Each row comes from the steps of one walk. Every step used is in the known rows, and no mark comes twice. Write the walk behind each row, first mark first.
Known rows:
w > f > n > j > t > q: [ 1.64 -4.01  1.16  2.10  1.01 -1.07  1.00  2.74 -4.98 -4.09  0.98  1.78
  2.86  0.72 -2.59  1.04 -1.43 -1.31 -0.17 -1.92]
f > w > q > t > j > n: [ 5.08 -5.13  0.30  1.49  0.13  0.20  3.19 -4.02 -1.97 -4.43  0.65 -0.53
 -0.16  2.42 -2.29  3.44 -1.82 -0.77 -3.78 -1.23]
l > t > j > n > f > w > q: [ 2.40 -5.34  0.13  3.19 -0.70  0.00  3.30 -2.22 -2.28 -4.07  0.81  0.97
  0.60  2.07 -1.41  3.58  0.15 -1.15 -6.46  0.06]
f > n > j: [-0.09 -6.11  1.11  1.10 -0.15 -0.64  1.35  1.35 -4.15 -2.72  3.17  1.67
  3.09 -0.14 -0.96  4.16 -0.77 -0.61  2.42  0.36]
j > t > f > n: [ 3.63 -5.80  2.43  0.28  0.07  0.74  0.66  2.87 -6.04 -3.35 -0.77  0.26
  1.21  0.47 -2.27  4.92 -0.71 -0.69  1.86 -0.93]
w > q > t > f: [ 0.83 -5.32  2.92 -0.38 -0.44  0.60  3.04  0.87 -2.76 -3.59  0.97  1.94
 -0.01  1.24 -0.13  1.81 -0.37 -0.32  1.40  0.35]
w > q > t > j: [ 2.82 -3.83  0.98  1.54  0.26 -0.43  3.69 -2.34 -2.10 -3.68  1.94  2.30
  0.63  1.78 -0.66  2.38 -0.84 -0.68  0.48 -0.24]
q > t > f: [ 2.02 -4.88  2.66 -0.07 -0.35  0.48  2.10  0.73 -3.68 -3.43  0.68  1.24
  0.18  0.90 -0.56  3.50 -0.20 -0.05  3.37  1.18]
w > l > t: [ 2.24 -2.13  1.39  1.75 -2.83 -0.36  3.52 -1.29 -2.67 -2.79  3.72  1.01
  1.03  2.12 -0.36  4.10 -0.11  0.60  1.75  1.47]
w > l > t > f > n: [ 3.16 -4.74  3.21  0.48 -1.41  0.68  1.41  1.97 -6.04 -3.23  1.43  0.31
  1.38  0.51 -1.06  6.55  0.24  0.45  1.98 -0.08]
q > t > f > n: [ 2.27 -5.69  3.30  0.11 -0.15  0.64  1.35  2.18 -6.04 -3.45  0.54  0.41
  1.58  0.10 -1.57  5.31 -0.11  0.12  3.63 -0.08]
t > j > n > f > w: [ 4.23 -5.95 -0.10  3.89 -0.16 -0.11  0.67 -2.99 -3.24 -4.57 -0.40 -1.05
  0.18  1.45 -2.53  5.78  0.69 -0.97 -4.78  1.18]
f > w > l > t: [ 2.62 -2.41  1.03  2.43 -2.51 -0.20  3.58 -0.68 -3.92 -3.15  3.27  0.27
  0.71  2.52 -0.63  5.28  0.14  0.73 -1.57  0.76]
f > n > j > t > q: [ 2.64 -3.15  0.87  1.86  0.84 -0.62  1.36  1.25 -5.29 -3.58  1.24  1.61
  3.14  0.77 -2.17  1.85 -1.72 -1.63  0.50 -2.01]
n > j > t > f > w > q: [ 0.56 -6.48  0.94  0.64  0.39  0.36  3.04  2.26 -3.36 -3.72  0.75  1.77
  0.02  1.94 -0.45  1.52 -0.76 -1.28 -5.76 -1.64]
w > f > n: [ 0.51 -6.54  2.79  1.62 -0.83 -0.76  0.34  2.32 -4.29 -3.97  0.77  0.66
  1.32  0.60 -2.44  3.98 -0.15  0.21  1.08  0.59]
q > t > j > n > f: [ 3.74 -5.42  0.31  3.11 -0.27 -0.26  1.51 -3.95 -1.46 -4.33  0.53 -0.27
  1.29  0.57 -2.55  3.54  0.57 -0.99  1.57  2.58]
n > f: [ 0.50 -5.15  1.20  3.31 -1.42 -0.57  0.72 -1.65 -1.63 -3.51  1.05  1.07
  1.51  0.44 -1.45  3.29  1.26 -0.90  2.54  4.13]
f > w > q: [ 0.50 -5.37  1.39  1.72 -1.19  0.02  3.01 -0.79 -2.20 -3.75  1.36  1.43
 -0.26  2.70 -0.57  2.45 -0.71 -0.81 -5.68 -0.42]
j > n: [ 3.99 -5.39  0.89  0.88 -1.61  0.29  1.42 -4.08 -0.85 -3.73  0.66 -0.73
  0.03  1.96 -2.31  3.47 -1.62 -0.76 -0.29  1.01]

Which walk is each row?
[ 3.62 -0.81  1.78  2.92 -1.69 -0.42  2.40 -1.34 -4.78 -3.94  2.53  1.08
  1.42  2.39 -0.83  4.39 -0.33 -0.01 -2.60 -0.84] | f > w > l > t > q
[ 5.05 -2.18  0.51  2.39 -1.10 -0.46  2.77 -2.74 -3.07 -3.35  2.84  1.64
  0.41  1.91 -0.43  5.44 -0.11 -0.01  0.33  0.50] | w > l > t > j
[ 3.07 -3.42  0.62  2.95 -2.49 -0.11  3.15 -1.74 -3.19 -3.71  2.59 -0.86
  1.03  2.10 -1.52  5.12  0.66  0.42 -1.99  1.37] | j > n > f > w > l > t
[ 2.78 -6.13  0.33  3.57 -0.89 -0.03  0.88 -2.22 -3.00 -4.35 -0.14 -1.33
  0.56  1.57 -2.57  5.03  0.57 -0.77 -4.02  1.78] | j > n > f > w
[ 4.07 -5.87  0.20  3.27 -0.50 -0.28  0.38 -4.37 -1.18 -4.37  0.12 -0.18
  0.88  0.61 -2.43  4.26  0.71 -1.32  0.09  2.70] | t > j > n > f
[ 0.44 -6.12  0.24  1.14  0.70 -0.91  1.99  4.05 -4.21 -3.19  1.43  1.08
  2.50  0.49 -2.61  1.24 -1.33 -0.98  1.66 -0.79] | w > f > n > j > t
[ 2.33 -4.23  1.94  1.98 -2.16 -0.27  1.69 -1.21 -2.95 -4.36  2.62 -0.83
 -1.25  2.71 -0.78  4.19  0.49  0.61 -2.95  0.63] | f > w > l
[ 6.60 -3.93 -0.28  1.75 -0.75  0.14  2.35 -4.74 -2.12 -3.43  0.78  0.08
  0.71  1.91 -2.09  5.39 -1.66 -0.84 -1.00 -0.04] | l > t > j > n
[ 3.59 -4.68  1.15  3.11 -1.19 -0.29  2.06 -2.65 -2.63 -5.09  2.11 -1.85
 -0.59  1.95 -1.92  4.15  1.19  0.37 -2.51  0.83] | q > t > j > n > f > w > l
[ 2.26 -6.37  0.54  2.86 -0.52 -0.01  2.29 -2.53 -1.71 -4.57  0.33  0.57
 -0.08  2.11 -1.55  3.01  0.27 -1.33 -6.81  0.06] | t > j > n > f > w > q
[ 4.02 -1.77  1.33  3.70 -1.67 -0.28  1.96 -2.45 -4.10 -4.46  1.88 -0.07
  1.76  1.92 -1.78  4.17  0.27 -0.33 -3.05 -0.14] | j > n > f > w > l > t > q
[ 2.58 -5.15  1.93  1.28 -0.05  0.53  2.04  1.14 -5.17 -3.91  0.14  0.06
 -0.30  1.67 -1.04  5.19  0.03  0.05 -2.08  0.07] | q > t > f > w
[ 1.33 -6.07  3.57 -0.18 -0.27  0.61  2.14  2.28 -5.25 -3.55  0.79  1.01
  1.48  0.45 -1.25  3.99 -0.43 -0.10  2.10 -0.73] | w > q > t > f > n
[ 4.79 -4.99  0.54  0.92 -0.19  0.21  3.11 -4.47 -0.97 -4.20  1.06  0.01
  0.19  2.08 -2.08  2.67 -1.78 -0.87 -1.17 -0.67] | w > q > t > j > n
[ 3.95 -3.33  0.70  1.86  0.36 -0.47  2.77 -2.50 -2.95 -3.53  1.62  1.63
  0.73  1.43 -1.08  4.03 -0.79 -0.40  2.56  0.53] | q > t > j
[ 6.34 -5.26  0.20  1.45 -0.35  0.15  1.11 -5.19 -1.33 -4.04  0.30 -0.31
 -0.41  1.86 -2.23  4.75 -1.60 -1.06 -1.34  0.10] | t > j > n
[ 0.70 -6.06  1.36  0.43  0.08 -0.17  1.68  2.87 -5.43 -2.51  2.77  2.12
  3.08 -0.59 -0.47  5.38 -0.40 -0.46  2.51  0.01] | l > t > f > n > j
[ 2.51 -4.54  2.71  0.95 -1.39  0.26  2.12  0.34 -3.92 -4.53  2.15 -0.83
 -1.31  2.14 -0.55  4.08  0.78  0.92 -1.73  0.15] | q > t > f > w > l
[ 2.86 -6.14  3.23  0.30 -0.42  0.68  0.05  1.67 -5.56 -3.42 -0.02  0.55
  0.92  0.19 -1.44  6.21 -0.13 -0.28  1.86  0.05] | t > f > n
[ 3.23 -0.88  1.46  2.68 -1.19 -0.43  2.22 -1.73 -4.24 -3.15  1.75  2.42
  2.57  1.64 -0.93  4.13 -1.12 -0.75  0.32  0.01] | l > t > q
